Each row was made from one path, in order. Every step used is in the known rows, and no mark comes twice. Write each row's path.
Known rows
mafo-bulak-magelal: [ -4   8  -1 -10   5   8  -4   3  10  -3 -19   6 -40 -20 -46  21   4  11
  -5 -23  18 -14   6   9  18  -9   7  -8  31   8  -4  -8   3 -21   5 -16
 -14]
magelal-bulak-mafo-laso-bise-zema: [-27   4  18  -8 -16  27   4 -17  32 -19 -11  -1 -24 -10 -22   0 -23  18
 -32  -2  -5  11  16  -7  10 -12  -3 -37  29 -10   5  15  -9 -10  10  -9
 -37]
bise-zema-fubam-bulak: [-27 -17  -2  -4   3  30   0   0  12  -6  -7  10 -35 -21 -51   5  -3  21
 -22 -22  26  20  15   8  -3 -21   9 -17  14   6  15 -16 -10 -41 -16   0
 -19]
bulak-magelal-zagev-bise-zema: [-19   0  14 -11  -3  19  13 -25  28   6 -24  23 -28 -22 -52  40  -6   6
 -15 -12   0 -12  12   7  16  -1  17 -10  24 -16  -5  16  -7 -31  22  -8
  -1]
magelal-zagev-fubam-laso-bise-duto-rofevuv: [-24  -6 -21   8 -16 -23  30 -46   7   8 -27  37 -27 -17 -50 -15 -19 -16
  11   6 -17  21  23 -20   2  -3 -10  23  46 -17 -15   0  -4  -3  19  -2
   7]
mafo-laso-bise-zema-fubam-duto-rofevuv: [-33 -17  21   0 -22  14  11 -15   9  -8 -21  15 -28 -30 -43   8 -15   4
 -22   0   0  29  11  -9 -13 -20  -6   3   7  -7  13   2 -11  -1 -14  -7
 -14]
zagev-bise-zema: [-23  -4   2  -4   7  40   8 -11  14   3 -32  16 -25 -23 -50  29 -12   7
 -27 -14  -4  11  20  11  12 -12  11  -3  17  -1   1  20 -10 -25  12  -3
 -14]
fubam-duto-rofevuv: [-19  -4  -1 -14  -2  17  17  -2 -14  -3 -35  13 -32 -26 -68  19  -2 -10
  -1 -11   8   3  29  -8   5 -11   5  12  25 -13  12   1  -8   7   3 -20
 -24]
zema-bise: [-22  18  11 -10  -4  30   7  -6   5   6 -17  25 -25 -17 -43  17  -9  -1
 -19 -21  11  13  17   1  28   4   3   3  33   7  -7   3   7 -26  -2 -17
 -16]
sotabu-geke-duto-fubam-bulak-mafo-laso: [-43   4  18 -21  15  27  20  28  11  -5 -29   2 -19  12 -61  20 -11   7
 -22  -9   7  47  13 -10 -13 -27   0  14   4  -8  28  -5   2  -4  29   2
  -8]
geke-duto-fubam-bulak-magelal-zagev-bise: [-26   2  -4 -13  15  10  30  -4  22  37 -33  36 -29   6 -87  37  -2   8
  -4 -33   7  17   7 -11   0 -25  20  27  16 -15  12  -3   4 -15  32  -3
  17]
geke-duto: [-15   8  -5  -9   8  31   1   0   0   5 -40  18 -31  -6 -71  29  -8  -6
  -6 -22   6  14   8  -5  20 -14  12  14  23   8   3  -7  -2 -19  15 -12
 -15]
sotabu-geke-duto-fubam-bulak: [-36  -1  -5 -25  25  30  21  26  -9   2 -42   6 -32  -2 -79  37   0   1
  -4 -20   8  42  15  -6  -4 -30   6  29  12   7  21 -18   8 -21  13  -4
  -4]
sotabu-geke: [-22   7   7 -17   6  34   8   8 -11 -12 -30   1 -35 -23 -54  28  -5  -5
  -7  -9   4   7  14  11  13  -4   3   1  26   3   6  -8   4 -27   3 -12
 -20]
sotabu-geke-duto: [-21   8   2 -25  10  38   8   8 -12  -8 -44  10 -31 -15 -69  42  -8 -13
  -3 -10   1  24   8  -1  14 -15  12  17  18   7  12 -14   4 -25  17 -11
 -11]
mafo-laso-bise-duto-fubam: [-43   2   5  16  -7   6  10  -9   8   7 -42  26 -35   0 -49  25 -13  -5
 -11 -15 -14  31   2  -9   3 -17 -15  16  22  -3 -15   5  11  -8   4   3
  -6]
duto-fubam-bulak-magelal: [-24   6   0  -9  11   8  17  21   5  10 -17  10 -40  -5 -60  19  10  15
  -9 -37  21  -3  13  -3   9 -21  -4  -2  24  -1  -1  -5   8 -22  -3 -13
 -13]
magelal-bulak-mafo-laso-bise: [-20  13  13  -5 -18  24   9 -14  23  -4  -8   7 -31  -3 -31 -10 -23  12
 -22 -10  -1  10  10  -9  14  -8  -3 -24  33 -10   4   6  -1  -1   8 -16
 -38]
zema-bise-duto-geke: [-32  15  12 -16  -5  26  20 -10  -7   3 -34  34 -21 -25 -48  17  -6 -14
  -4 -23  11  19  20 -10  24 -12   5  -1  25   3 -24   6  22 -18   6  -6
   1]
zagev-bise: [-15   5  -4  -2   6  39  12 -10   5  18 -31  23 -28 -17 -59  19 -11   4
 -18 -21  -1   8  13   9  15  -5  11   6  22  -2   0  12  -4 -15   9 -10
 -14]
geke-duto-fubam-bulak: [-30  -1 -13 -12  23  25  15  19   3  16 -37  15 -32   7 -81  24   0   6
  -8 -33  13  34  16 -10   1 -29   7  24  17   7  13 -13  -1 -14  14  -5
  -8]
sotabu-geke-duto-rofevuv: [-23  -4  -8 -29   0  21  17   1 -19  -6 -45  13 -36 -22 -69  29  -6 -14
  -1 -10  -4  14  16  -6   0 -14   4  20  16   2  18 -13   4  -9  25 -16
 -16]
sotabu-geke-duto-fubam-laso-bise: [-28  10   3 -12  23  25  25   6  -3   6 -43  -4 -21  -2 -64  27 -10 -12
  -5  -8 -19  55  11 -19   2 -15 -11  34  18  21   5   0  15 -16  10  -7
  10]
laso-bise-zema-fubam-duto-geke-sotabu: [-27   1  30 -19   0  33  27  11 -13   4 -35  12 -29 -39 -39  18 -12 -15
 -10 -14   9  24  18  -9  12 -20  -5 -16   4  15   6   3  -8 -27 -24  -8
  16]
bulak-mafo-laso-bise: [-25  21  22  -4 -12  27   0 -10  23  -5 -15  13 -28   2 -22  -6 -21   4
 -29  -5   1   9   5  -2  14  -1 -10 -14  27  -1  -7  17  -4  -4   8 -11
 -26]
magelal-bulak-mafo: [ -9  12   2 -14   1  35  16   0  12  -3 -15  -1 -36 -13 -53   1 -12   5
 -14 -26  14  -7  27  -6  19  -9   9 -28  32 -11  13   0  -7 -14  13 -20
 -36]
laso-bise-zema-fubam: [-23   0  10   0  -6  35   2 -16  12   0 -20   9 -40 -23 -40  10 -12   4
 -27 -15   8  20   7   6  12 -13  -1 -11  20  18  -4  -2  -7 -39 -18 -10
 -12]
magelal-bulak-mafo-laso-bise-duto-fubam: [-36   6   9   8  -8  11  25 -11  19   5 -28  14 -35   1 -50   7 -22   2
 -14 -18  -9  25  12 -18   4 -24 -12  -9  24 -16  -3   7   7   0  18  -5
 -15]
bise-laso: [-14  12   9  -7   5  19  -2  11   1  -9 -32  12 -22  -7 -46  14  -4  -7
  -5 -27  -1   1   8  -1  10   5   5   0  31   3   8  -2 -10 -19  10  -4
 -15]
bulak-mafo-laso-bise-zema-fubam: [-27   6  32   2 -15  33   2 -14  33  -7  -9   5 -28  -9 -22  -5 -23  11
 -41  -4   8  22   3   3   4 -10  -9 -28  10   4   3  13 -10 -24  -5  -2
 -16]
magelal-bulak-mafo-laso-bise-duto: [-31   5   7   3 -21  13  10 -26  20  -8 -19  24 -33  -7 -36  -1 -25   2
 -12  -8  -5  15   6 -17   9 -19  -2 -18  30 -19  -5   2   5  -3  16  -9
 -26]
bise-duto-fubam-laso: [-28  -8  -8  13  20  13  20   0   2  10 -36   6 -24  -9 -70  20  -3  -9
   0 -24  -7  31  24 -13   0 -12  -7  14  21  -1  -8   1  11 -16   5   1
   4]
zagev-bise-duto-rofevuv-pavas: [-30 -13 -19  -4  -6  18  18 -26   1  34 -53  47 -30 -32 -74  21 -12 -16
  -5 -13 -18  14  12  -4   4 -32  13  21  15 -24   6   7  -1  -1  21 -10
  -1]
fubam-bulak-magelal-zagev: [-20   4  -2 -13  -4   2   4 -11  17   1  -6  23 -38  -8 -57  16   6  11
   1 -21  24 -18  11   1  15  -5  16  -7  38 -16  -2 -13   2 -24   8 -12
 -15]
mafo-bulak: [-11   0 -11  -8  12  22  -5   1   6  -5 -27   4 -35 -18 -50  16  -4   8
  -9 -18  15   7  17  12  12  -6  13   2  30  12   2  -9  -7 -16   6 -10
 -20]
zema-fubam-laso-bise-duto-rofevuv: [-22 -15 -15  13 -14   0  21 -37  -4  13 -18  24 -37 -23 -53 -16 -12  -9
  -2 -17  -5  28   8 -18 -11 -12 -12   8  19   7  -5 -12   9 -14  -8 -10
   3]
rofevuv-duto-fubam-bulak: [-35   7 -14 -10  24   7   9  21   2  12 -32  11 -30  -6 -63  29  -3  11
 -11 -32  18  32  17  -8  -1 -11  -7  12  11  -4  16 -13  -8  -4   0  -5
 -17]
bulak-mafo-laso-bise-zema-fubam-duto: [-31   7  40  -4 -10  38  10  -8  25 -15 -15   5 -20 -16 -32   6 -21   4
 -35   4  10  33  10  -7   1 -22  -1 -11   6  -7  11  13 -15 -13  -8  -4
  -7]

Write each row's path
[-29 -22  -1  -3   0  30  15 -25  28  17 -11  27 -28 -18 -61  11 -11  20
 -21 -18  15  24  16  13  -9 -14  29  -2  11 -13  18  -9 -14 -35   4   7
   1] : magelal-zagev-bise-zema-fubam-bulak
[-37  -5  -6  -1   5  -6  21  -7  13  12 -27  30 -44  -4 -73  31   7   1
  10 -29  15  -1  13  -9   5 -20   9   6  30 -22  -6 -17  12 -25  15  -2
   7] : bise-duto-fubam-bulak-magelal-zagev
[-31  -2 -11  -5  17  22  15  21   3  11 -24   7 -37  -1 -65  15   4  11
 -13 -32  17  18  24   3   4 -19   1   6  25   1   8  -7   0 -16  -2  -6
 -20] : duto-fubam-bulak
[-14 -15   6   7   8  28   4  -7  15  -1  -9  -7 -20 -25 -52   4  -7   9
 -20 -16   9  26  18   2   0  -5   0 -20  12  14   6  -4  -6 -37 -15   0
  -9] : bise-zema-fubam-laso
[-29   8  10  -6  -8   3  13  -3  33  -1  -3  26 -17   4 -40 -20 -20  17
 -17   3  20  16  23   1   5  -2   6  -6  37 -31  10   2 -19  -5  24   7
 -20] : magelal-zagev-fubam-bulak-mafo-laso
[-35   7  -5   7   5  16  18 -10  -2  11 -47  23 -44  -7 -56  29  -9 -13
  -5 -24  -6  23  12 -10  15 -22  -9  19  27   3 -18   1  10 -20   4  -6
   0] : laso-bise-duto-fubam
[-17   7  22 -14   8  43  24  10 -13   7 -31   4 -23 -29 -70  15  -3  -6
  -2 -25  27  18  21  -1  11 -20  13  -1   8   3   6  -3   3 -10 -15  -8
  -3] : zema-fubam-duto-geke
[-24  -4  24   0 -19  30  10 -15  33  -7  -2   1 -30 -15 -30  -8 -25  19
 -34 -11   5  22   8  -4   1 -18  -3 -41  16  -5  14   3  -7 -22  -2  -8
 -28] : magelal-bulak-mafo-laso-bise-zema-fubam
[-35   8  10  -8 -12  10   6  -3  34 -16  -6  18 -19  -4 -10 -23 -23  23
 -39  12   7  32  17  -5   7 -23 -13 -15  33 -10  -1  16 -22 -12   7   5
 -20] : zagev-fubam-bulak-mafo-laso-bise-zema
[-27   7  -3  -4   3  16  18 -25  -6   0 -34  14 -17 -16 -42   0  -8 -13
   4 -10  -8  26  15 -18  11 -16  -5   1  28  12 -29  11  21  -8   0  -2
   6] : fubam-laso-bise-duto-geke
[-21  -5  -5  18  -5  14   9 -32   5  11 -18  21 -33 -19 -50  -6 -14  -7
  -4 -16  -2  35   1 -14   1 -13  -5   9  23  11 -13 -12  11 -30 -17  -4
   7] : zema-fubam-laso-bise-duto
[-36   3   2  12 -18   8  -6 -24   8  -4 -30  36 -33  -9 -36  17 -18  -3
  -9  -5 -11  19  -5  -7  10 -10  -5   9  31  -5 -18   0   9  -9   3  -1
 -14] : mafo-laso-bise-duto
[-13   3   2  11  -1  24  11 -17   9  12  -9   8 -29 -14 -46 -15 -13   3
 -15 -19   4  30   6  -5   6  -1  -7   2  26  21  -4  -6   4 -27 -23 -10
  -5] : zema-fubam-laso-bise
[-26   6   3  -7  -3  29  -1 -15   9 -15 -28   7 -34 -18 -33  21 -11   1
 -21  -7  -1   9  14   2  22 -12  -2  -8  33  12 -12  12  -6 -29  -4 -12
 -21] : laso-bise-zema
[-20   7  17 -24  12  30  26  28 -23   4 -42  15 -23 -31 -54  26  -4 -20
   5 -19   8   4  29  -8  20  -8   2  -7  15   0   6   4  -5  -8  -4 -12
   1] : fubam-duto-geke-sotabu
[-20   2  -4 -11  -3  11  17 -21  22  19 -11  38 -32 -11 -58  17  -2  15
  -6 -22  12  -9   8   4  10  -8  23   2  30 -21   4  -1   0 -21  16 -10
   0] : fubam-bulak-magelal-zagev-bise
[-22  14  -1 -15   1  15  20  -4  23   4  -7  22 -27  -2 -51 -16 -14   7
 -12  -5  26   7  31  -1  16  -7  10  -5  44 -23   7  -2 -21 -15  23  -3
 -12] : magelal-zagev-fubam-bulak-mafo
[-30  -5  -2  -2 -31  -3  19 -34  11  -4 -20  26 -37 -12 -38 -12 -23   0
 -10  -7 -10   5  13 -21  -4 -19  -9 -18  28 -25   3   1   3  12  22 -16
 -30] : magelal-bulak-mafo-laso-bise-duto-rofevuv
[-11   6   9 -17 -12 -12  33  -7   0   4 -26  30 -32 -31 -70  14  -3  -9
  11  -4  12 -15  27 -11  15 -11   4  15  39 -33   5   0 -10   0  18 -17
  -4] : bulak-magelal-zagev-fubam-duto-rofevuv
[-38  12   1   3 -15  -1  11 -15  19  -6 -13  40 -27   0 -23 -25 -25   9
 -19   7   6  33   8 -14   8 -30 -10   6  36 -19 -10   2  -7  -4  14   7
  -8] : zagev-fubam-bulak-mafo-laso-bise-duto
[-32   9  16   2 -15  23   5 -11  27   7   6  19 -34   4 -26 -26 -18  20
 -32 -14  21  28  -1   1  -2 -16  -3 -14  18  -1  10  -7  -4 -14 -10  -4
 -18] : zema-fubam-bulak-mafo-laso-bise
[-16   6  13  -4 -10  26   8  -1  23  -5  -8   4 -25  -6 -44  -2 -18  15
 -19 -16   6   1  17  -3   9  -5   5 -33  26 -18  14   1  -4  -2  15 -11
 -44] : magelal-bulak-mafo-laso
[-30 -17 -21  -9 -15 -14  27 -44   9  20 -23  55 -42 -19 -64  14  -1   3
   7 -19   4 -10  11  -9  -7 -19  17  10  25 -35   1  -6   5  -8  29  -9
   5] : fubam-bulak-magelal-zagev-bise-duto-rofevuv
[-14 -18   4   9  10  37  15 -18  21  16 -13   6 -14 -26 -56   4 -13  12
 -29 -16  -3  37  16   5  -6  -7   7  -9   6   8  11   9  -8 -33  -5   3
   2] : zagev-bise-zema-fubam-laso
[-31 -12  -8  16  18  12  35 -27  18  31 -40  23 -17  -5 -82  26 -11 -11
   1 -18 -18  33  24  -8  -7  -5   8  26  19 -18  -3  10   6 -10  27   9
  21] : magelal-zagev-bise-duto-fubam-laso
[-32  -7  18   1 -22   7  -6 -10  28  -6   6  22 -35 -15 -25   0  -6  30
 -28 -12  16  14 -12   0  -2 -22  -6 -23  16   4  -2  -9   1 -34 -23  -2
 -13] : mafo-laso-bise-zema-fubam-bulak-magelal
[-20   5   9 -14  -2   1  12 -11  22  11 -18  40 -19  -3 -52  14  -2  11
  -1 -26   1  -5  -1  -3  -1   0  24   8  30 -20  15  -3  -7 -16  25   1
   8] : fubam-bulak-magelal-zagev-bise-laso
[-44  20   9  -8   6   3   7  10  25   7 -22  12 -22  11 -31   6 -18  15
 -30 -16  10  41   7 -17  -6 -11 -22   3   8  -9  14   6  -8  14   7  -3
 -18] : rofevuv-duto-fubam-bulak-mafo-laso-bise
[-20  -9  19  -5   8  40   9   3   3 -10 -26   2 -28 -34 -64  30  -6   0
 -17 -13  19  22  20   3   4 -23  13  -2   8  -2  14  -5 -15 -29 -15  -7
  -8] : bise-zema-fubam-duto
[-27  -7   2  -6   4  35  12 -27  25   6 -33  21 -23 -19 -57  35 -12   3
 -18  -8  -5   7  23  13   9   0  22  -2  23 -13   3  15 -14 -25  22   0
  -7] : magelal-zagev-bise-zema
[-23   9  -2   6  15  18  20  -3   8  14 -27  -5 -25  -2 -52   6  -7  -2
 -13 -20 -11  32  20 -10   9  -5 -18  11  31  17 -10  13   7 -11  -8  -9
  -6] : duto-fubam-laso-bise
[-42  14  17   8  -5  13  17  -9  17   2 -36  18 -32   7 -40  11 -20  -8
 -23 -12  -8  27   9 -11   5 -16 -18   1  20 -10 -12  16   6  -3  17   0
  -4] : bulak-mafo-laso-bise-duto-fubam
[-29  10  -7   2  -7  18   5 -25  -2  -1 -38  30 -44 -15 -44  19 -12 -12
  -3 -13  -3  12   4  -7  19 -17   0  10  37   2 -21  -1   7 -23   2 -10
  -8] : laso-bise-duto
[-12  14  -5 -11  -1  -2  11  15   7   3  -5  27 -36 -18 -47  -4   0  19
  -7 -18  24  -4  12  -2  21 -22  -3  -3  41  -7  -5  -9  -4 -26  -2 -10
 -15] : zagev-fubam-bulak-magelal
